What can hang from each mark:
q_51: q_102 q_581
q_797: q_581
q_994: q_581
q_102: q_989
q_989: q_102 q_581
q_472: q_102 q_581
q_581: q_27 q_51 q_472 q_797 q_994

Known rows, with every way that one mark hangs from another:
q_994(q_581(q_27 q_51 q_797)): [ -4  -2 -25  10   1   7   3  -5  -7  -7  22   2  14  -7  16   2  -5  13
   6  -2   3   5 -11  14   5  -9 -13  33 -20  21  -2  20 -25  -5  26 -13
  -2  -1  23   3   9 -19   0   1   2   5  -8  11 -27  -7  -6  -8  48  36
  -8 -18 -11   7  61]
q_797(q_581(q_27 q_51 q_472(q_102(q_989)) q_994)): [  3  -4  -8   1  34  24  20   4   3   0  20  -1  29 -15  10  -7 -16  -1
   2 -16   8  30  41   2   2   0  -1  43 -11  36 -18  28  -1  13  26 -25
 -19 -13   7  25  -6   0  33   1  41  11   4   9 -18 -41 -25  12  77  18
 -11  -1  -8  15  91]
q_472(q_102(q_989) q_581(q_27 q_51 q_797)): [ 20  -8  -6   1  15  26  24  10   2  12  27   2  31 -23  -2  -2 -10  -3
   3  -1  -3  24  17  -1  -4  -5  -8  50  19  27 -12  26  -4  24  39 -24
 -10 -12   3  26  15  -5  27   2   7  14  -9  10 -31  -9 -67 -29  42  30
 -23 -12 -13   9  69]
q_989(q_102 q_581(q_51 q_472 q_797 q_994)): [ -5   2 -27  -5   1  11   7   5  35  -8  34  14   1  -5  29  -4 -13  42
  27 -12  -3   4  29  21   6  -5 -10  54 -31  14  11  24  -9  -1   8 -13
 -17 -29   7  14  17   3   2 -41  10   8  -5   4 -34 -27 -13   2  77  34
  11  -6   0   6  78]
q_989(q_102 q_581(q_27 q_472 q_797)): [ -5  13 -16  -6   5   2   3   3  46  -3  30  11  -6  -1  13 -11  -4  42
  19 -14   5  -2   3   1  -1  -3 -10  39 -45  14  36  21   2   6  23  -6
 -12 -28   3  13  10  -2  -2  26  -1  11  -6   6 -16 -25 -13 -15  63  35
   7   6  -2   4  61]
q_989(q_102 q_581): [  2   1  -2  -2   1  -8  -3   6  39   1  13   7  -9   0   4   7   2  37
  12  -8  10  -4  34   2   2  -3   0   0 -14  -2  48   9   2   1  -2   4
 -11 -29  -2   2   4   3  -1 -11   3  10  -2  -5 -18   1  -1 -10   8  16
   5   1   6  -5  -3]
q_102(q_989(q_581(q_27 q_51 q_797 q_994))): [  4 -11 -21  -6   1  21   9   4  15  -3  31  -3  28 -10  11   0 -14  16
  13   6 -11  20  46   8   3   1 -11  48  -8   4  -9  17   0   2  21 -17
 -25  -8   9  16   9   5  13 -22  19  16  -7   8 -40 -16 -24   7  75  27
 -27 -17  -2   6  80]
q_994(q_581): [ -9  -4 -11  12   7  -2  -7  -7  -2  -1  -3  -3   4  -4   9   8   9   6
   0  -7  16  -4   6   4   3  -1   1  -3  -8   5  19   9 -15  -6   3  -4
   2   1  22  -2   1 -16  -4  -4  -1  -5  -3  -3  -6   0   6  -6  -4  15
  -2  -1  -3  -1  -2]
q_797(q_581(q_51 q_994)): [  3 -12  -9  -3  -1   8   5   3  -9  -8   2   0  12  -3   6  10 -12   0
   3   1   3   6  21  13   3  -2   1  14 -14   0  -8  11 -18  -3   0 -14
  -8  -1   1  -1 -16   8   8 -25  37   3   5   6 -21 -12  14  21  41   2
   7 -14  -2   5  39]
q_581(q_27 q_51(q_102(q_989)) q_472 q_797 q_994): [  0   3 -20 -11  14  30  25  -4   1   2  46   5  25  -7  16 -12 -28   5
  12 -10 -16  35  -1  -4  -5  -4 -13  55 -44  22 -26  24   6  13  20 -14
 -17 -28  11  29   7  -3  21  -3   7  19  -8  13 -18 -39 -30  16  96  34
 -16  -7  -6  19 104]
q_989(q_102 q_581(q_27 q_51 q_797)): [  5   4 -15  -3  -6   2   7   7  35  -4  37  12   0  -2  12   1 -10  42
  20  -2  -2   2  19  10   1 -12 -14  36 -29  15  24  19 -10   4  19  -8
 -18 -29  -2   6  12  -2   3  -7   8  18  -8   6 -40  -5 -12 -10  60  32
  -1 -15  -2   3  60]
q_102(q_989(q_581(q_27 q_51 q_472 q_994))): [ -9   0 -18  -6  26  17  14  -1  21  -6  26  -3  26 -12  17  -7 -10  20
   9 -12  -4  21  60   5   2   2  -5  40  -8  19  -7  16  12   1  23 -16
 -20  -8   9  23  10   4  18 -25  14  13  -2   4 -32 -42 -13   3  82  25
 -20   0   0  10  81]
q_989(q_102 q_581(q_27 q_51 q_472 q_797 q_994)): [ -5   5 -28  -4   8   7   9   3  35 -14  43  12   7  -8  31 -10 -15  43
  25 -13  -5  10  30  21   4  -7 -12  58 -39  16  12  28  -7  -2  27 -15
 -20 -30   6  17  15   3   7 -13  11  13  -9  12 -35 -34  -8   0 102  41
   9  -8  -1  10 100]
q_989(q_581(q_51(q_102))): [ 10   3   0  -9   1   2  12   2  10   3  20   2  -4  -2   9  11 -10  26
  10  -9   1  10   3   5  -6  -8  -2   2 -46  15   7  13  -5  -3  -4  -2
  -5 -31   0   6  -1   3   2 -43   1  14  -8  -2 -29 -13  -4  -4  22  19
   8 -10   3   2  15]
q_989(q_581(q_51 q_797 q_994)): [  2 -10 -21  -2 -11  11   4   4   9  -9  19   0   9  -7  22   7 -13  19
  17   6  -8   5  22  24   2  -2  -8  40 -14   2 -13  14 -15 -12   8 -13
 -11  -7   5   5   9  10   0 -51  13   4  -6   7 -37 -11  -8   7  51  20
   5 -16  -1   3  57]
q_797(q_581(q_472(q_102(q_989)) q_994)): [  0  -7  -4   1  24  23   8   6   7   9   5  -2  22 -11  -2  -2 -11  -7
   3 -18  15  20  37  -4   4   6   6  27  -6  20  -5  19   4  15   5 -17
 -13 -12   9  21 -11   4  24   2  34   1   7  -1   0 -32 -26  13  37   7
  -6   9  -5   7  46]
q_472(q_102(q_989(q_581))): [  9  -6   6   5  12  11   5   7  23  14   6  -6  12 -11  -4   5   0  13
   3  -8  13  16  49  -6   3   1   3   9  13  17  11  11   9   8   4  -5
 -15 -15   3  17   6   3  16 -19   7   8  -2  -9 -18  -7 -39 -11  -2  12
 -16   2   0  -2   1]
q_472(q_102(q_989) q_581(q_51 q_994)): [ 17 -17  -4   6  24  23  21   9  -6   7  15   1  36 -29   7   5  -8  -6
   2  -3   1  28  62  10   0   0   3  32  39  12 -10  22  -3  15  24 -20
 -13 -12   3  26  14   2  32 -41  14   6  -9   4 -29 -14 -52 -15  28  18
 -14  -8  -5   5  45]
q_797(q_581(q_27 q_51(q_102))): [ 12   3   1 -13   6   7  14   2  -5   3  22   4   3  -1  -4   8 -16   7
   0  -7   3  13 -21  -4  -8 -14  -2   4 -62  18   2  19 -12   6   9  -7
  -4 -26  -4   4 -22  -1  11  16  28  19   1   9 -18 -18  10   9  44  14
   6 -12  -4  10  42]
q_51(q_102 q_581(q_797 q_994)): [  7  -4 -12  -6 -14  15  17  -6 -10  10  24  -4   8  -3   2  10 -20   0
  18  -3  -3  12 -17   2 -12  -6  -2  15 -94  -6   8  16  -4   0   0   1
  -3 -23   6  10  -8  -1   0 -26   8  12 -15   6  -7 -14  -5  24  40  27
  19  -6   3   6  32]

Rows:
[  3  -6 -10   1   2  -5  -4   6  36  -6  15   6  -1  -5  17   6  -2  34
  18  -5   8   1  56  15   4  -2   1   9  -7 -14  39  11  -1  -6   3   2
 -19 -28   0   7   3   7   3 -24  10   8  -6  -3 -20  -6   4   5  30  20
   9   0  10  -3  17]  q_989(q_102 q_581(q_994))
[  1  -1 -20   5   7  13   8   5  17  -3  16   2   6 -13  25  -8 -10  17
  18 -13   5   9  13  21   4  -1  -5  48 -19  22 -15  23  -6  -4  19 -15
  -8 -17   7  18  10   2   6 -19   5  -3  -7   4 -14 -33 -27  -4  49  28
  19   4  -2   6  62]  q_989(q_581(q_472(q_102) q_797 q_994))
[  0   2  -9 -17  26  26  22  -1   0   3  31   2  24  -6   5   0 -23   5
   4 -18   2  31  16  -9  -6  -5  -2  31 -55  19  -5  25   4  14  12 -16
 -16 -29   8  22 -16   4  25   5  35  20   2   8 -16 -44  -6  22  84  20
 -10  -3  -5  16  83]  q_797(q_581(q_27 q_51(q_102(q_989)) q_472 q_994))
[ -6   8 -25  18  23  12  12  -4  -1  -5  26   4  12 -16  25 -11  -6  14
   7 -20  10  15 -13  15   5 -12 -11  53 -28  53 -16  35 -22   4  38 -21
   1 -12  26  17  17 -26  11   2  -2   0 -10  11 -20 -31 -29 -17  64  44
   6  -7 -14  14  86]  q_994(q_581(q_27 q_51 q_472(q_102) q_797))
[ 10  -4  -8  -7  -1   8  10   2   0   4  16   2  10 -13   2  -3  -4  -2
   5   3  -1   1 -21   3 -10  -1  -5  31  -3  -5   9  14  -7  10  33 -12
   1   0  -2   8   3  -5   2  36  -1   4  -9  13 -11  -8 -26 -27  30  21
   1  -5  -8   4  42]  q_472(q_581(q_27 q_797))
[ -9   2 -16  -1  14   9  11  -3  -5 -13  12   4  10  -8  26  -9 -11   5
   6  -9  -8  11  18  16   3  -1  -4  32  -8  16 -26  12  -4  -4  10 -11
  -4  -3   6  12   9   0   9 -37   8  -1  -2   6 -13 -31   1  10  58  13
   8  -4  -1  11  61]  q_581(q_51 q_472 q_994)
[ 13 -11 -13   3   9  18  12   7  18   6  24  -4  29 -17  11  -4 -12  10
  12  -3   1  26  46   5   3   1  -6  45   1  10  -5  22   6   5  29 -13
 -24 -18   7  23   7   3  19   3  16  12  -7   5 -24 -16 -41   2  53  31
 -19  -2  -1   5  63]  q_472(q_102(q_989(q_581(q_27 q_797 q_994))))
[ -2   4 -14 -12   9  28  27  -7   4  14  38  -4  24  -7  -1  -4 -24   2
  14 -16  -3  27  -4 -14 -11  -3  -5  38 -98  10   7  24  15  15  16  -5
 -16 -26  11  28  -3  -3  12   3  10  20 -12   9  -3 -41 -23  21  82  38
  -6   6  -2  14  78]  q_51(q_102(q_989) q_581(q_27 q_472 q_797 q_994))
[ 11  -2  -1  -4  15   3  14   3  -5  -3  16   3  14 -18   4   0  -1   4
  -1  -2  -2   8   7   5  -8  -3  -2  18   7   8   1  14  -7   8  33 -15
  -1  -1  -4  11   7  -5  11   2   5   8  -8  13 -26 -11 -14 -26  34  18
  -1  -9  -5   6  43]  q_472(q_581(q_27 q_51))
[  2  -3 -13   2  10   2  11  -3  -9 -15  20   2  16 -10  20  -6 -12   3
   2   3 -12  15  27  18   1  -3  -5  25   1   5 -24  11  -8  -7  24  -8
 -10  -3   2   9   6   1  13 -11  13   7  -4  13 -22 -15   8  14  61  18
  -2 -12   0  10  61]  q_581(q_27 q_51 q_994)
[ -9   5 -17  -2  22   6  15  -4  -5 -16  22   2  16 -10  25 -15 -13   4
   3 -10 -10  14  18  15   0  -2  -6  38 -13  17 -28  14  -2  -3  28 -12
  -6  -3   4  16  10  -2  13  -8   9   4  -4  13 -13 -35   5   9  81  20
   3  -3  -3  14  83]  q_581(q_27 q_51 q_472 q_994)
[ -2   2 -18 -16   9  24  17  -2  24   6  41   2  20  -8  14  -6 -19  17
  16 -14  -3  25   9  -5  -7   0  -8  43 -55   7   6  24  14   7  18  -8
 -20 -35  11  27   1   3  13  11   6  16  -8   4 -15 -43 -27   6  80  36
 -11   4   0  11  80]  q_51(q_102(q_989(q_581(q_27 q_472 q_797 q_994))))
[ 20 -15 -15   6   4  15  18  10 -13  -1  18   7  22 -25  18   2 -12  -3
   9   2  -4  15  15  26  -3  -6  -4  50  16  14 -24  27 -21   6  31 -21
  -3 -10   2  19  15   0  17 -35   8  -1 -13  12 -31 -12 -46 -16  41  28
  15 -17  -8   6  64]  q_472(q_102 q_581(q_51 q_797 q_994))
[ -8   7 -15  20  31   8  10  -5  -2  -4   9   1   6 -14  22  -4   1  13
   1 -22  19  10  11  14   7  -7  -2  25 -11  51  -8  25 -19  -1  18 -15
   5 -12  27  14  16 -22  11 -32  -3  -4  -3   2 -15 -26 -20 -18  28  30
  11  -3 -10   9  44]  q_994(q_581(q_51 q_472(q_102)))
[  1  -8 -14   1 -16  14   6  -4  -6   3   9  -6  13  -3   3   7 -12  -4
  12   4   0   3   2   9  -4   1  -3  23 -60  -8   2   9  -7  -2   6  -4
  -6   3   4   5  -4   1  -4 -30  14   4 -10   5 -10  -8  -3  20  38  19
  13  -8   0   2  34]  q_51(q_581(q_797 q_994))
[ 19  -6   2   5  17   8  16   8  -7   4   8   3  13 -24   5   4  -1   2
   1  -5   6  11  15  10  -2  -4   0  20  22  24  -7  19 -13  11  22 -15
   5  -9  -4  15  13  -6  19 -29   0   1  -9   6 -25  -7 -38 -31   5  17
  12  -9  -7   5  26]  q_472(q_102 q_581(q_51))
[ 12  -2  -1   5  21  11  16   7  21   6  21  -4  22 -17   0   1  -6  19
   3  -6   5  26  54  -2   2  -4  -4  24   8  36  -4  19   7   9  24 -14
 -17 -19   1  21  11   0  25 -20  11  16  -6   2 -36 -16 -37 -12  36  24
 -24  -7  -3   6  46]  q_472(q_102(q_989(q_581(q_27 q_51))))
[ -2   8  -8   5   4  15  16   0   5  10  10  -4   3  -8  -2  -4  -8   3
   9 -15   8   7 -21  -1  -2  -4  -4  32 -68  35  -4  22  -1  12  14  -9
   4  -7   7  15   7  -9   1 -14   0   1  -9   5   0 -26 -31  -4  30  24
  21   5  -6   8  41]  q_51(q_581(q_472(q_102) q_797))
[  0   1 -18   8  10  15  11   1   0  -3  13   5  10 -12  22 -15 -12  -3
  13 -11  -3  13  -2  17   2   0  -5  50 -10  21 -28  20  -6   1  18 -13
  -3 -13   7  18  12  -2  12  -5   3  -4  -3   8   0 -30 -28   5  47  23
  17   2  -5   9  66]  q_581(q_472(q_102) q_797 q_994)
[  4  -8 -10  -4   9   5   7   2  -8 -12  15   0  16  -6   9   4 -13   0
   1   1   1  10  20  13   1  -3  -1  21 -19   4 -11  15 -17  -2  18 -14
 -10  -1  -1   3 -16   5  12   2  40   9   3  13 -23 -18  17  20  63   9
   2 -14  -4   9  64]  q_797(q_581(q_27 q_51 q_994))
[ 13 -11 -16   4  10  22  16   8  13   2  32  -2  31 -17  16  -2 -16  15
  11   1  -5  29  53  11   3  -4  -9  56   1  24 -20  25  -2   5  29 -18
 -25 -19   7  25  13   5  26 -27  20  15  -9   7 -40 -19 -44   2  69  35
 -21 -15  -5   8  84]  q_472(q_102(q_989(q_581(q_27 q_51 q_797 q_994))))
[  -2    7  -17   -9    6   15   24   -8   -2    4   35   -1   11   -8
   13   -4  -23    6   15  -15   -3   15  -27    1  -14   -6   -5   32
 -112   11    2   24    2    5   24   -2   -6  -24    7   21   -5   -7
    3    7    7   13  -15   12   -2  -41   -5   19   83   40   19    2
   -1   15   76]  q_51(q_102 q_581(q_27 q_472 q_797 q_994))
[  3   3 -21   4   3   9  12  -8  -7   0  33   4   8  -7  17   5 -13  14
   8  -7   1  16 -31   6  -5 -16 -14  26 -56  23   1  26 -24  -2  21  -8
  -1 -26  24   7   5 -20   4   3  -2  13 -12   9 -27 -12  -7  -3  52  43
   0 -16  -9  10  58]  q_994(q_581(q_27 q_51(q_102) q_797))
[ 11 -10  -8   7  23  13  16   4  13  -2  25  -5  29 -21  14  -1 -10  17
   8  -6   1  30  76   9   3  -2  -3  34  14  25 -12  22   3   2  27 -14
 -23 -18   3  25  11   1  28 -31  19  15  -8   3 -36 -23 -34   4  58  28
 -19  -8   1   7  64]  q_472(q_102(q_989(q_581(q_27 q_51 q_994))))
[ 11  -9 -12  -2  17   7  16   1 -11  -9  18   1  25 -21  18   1  -7   1
   1   1  -6  13  30  17  -7  -2   0  29  14  -4  -6  18  -9   1  39 -15
  -5  -2  -3  15   7   0  15 -10  10   5 -10  13 -27 -17  -9 -11  55  23
   3 -12  -4   8  63]  q_472(q_581(q_27 q_51 q_994))
[ 10 -12 -18  -5   1   9  10   2  -6  -5  22   2  20 -19  13  -2  -7  -7
   8   4  -5   5   0  13  -7   2  -4  41   2 -16  -1  18  -8   3  39 -15
  -4  -2   0  12   4  -2   6  24   7   2 -12  15 -13 -15 -21 -12  53  25
   5  -6  -4   5  62]  q_472(q_581(q_27 q_797 q_994))
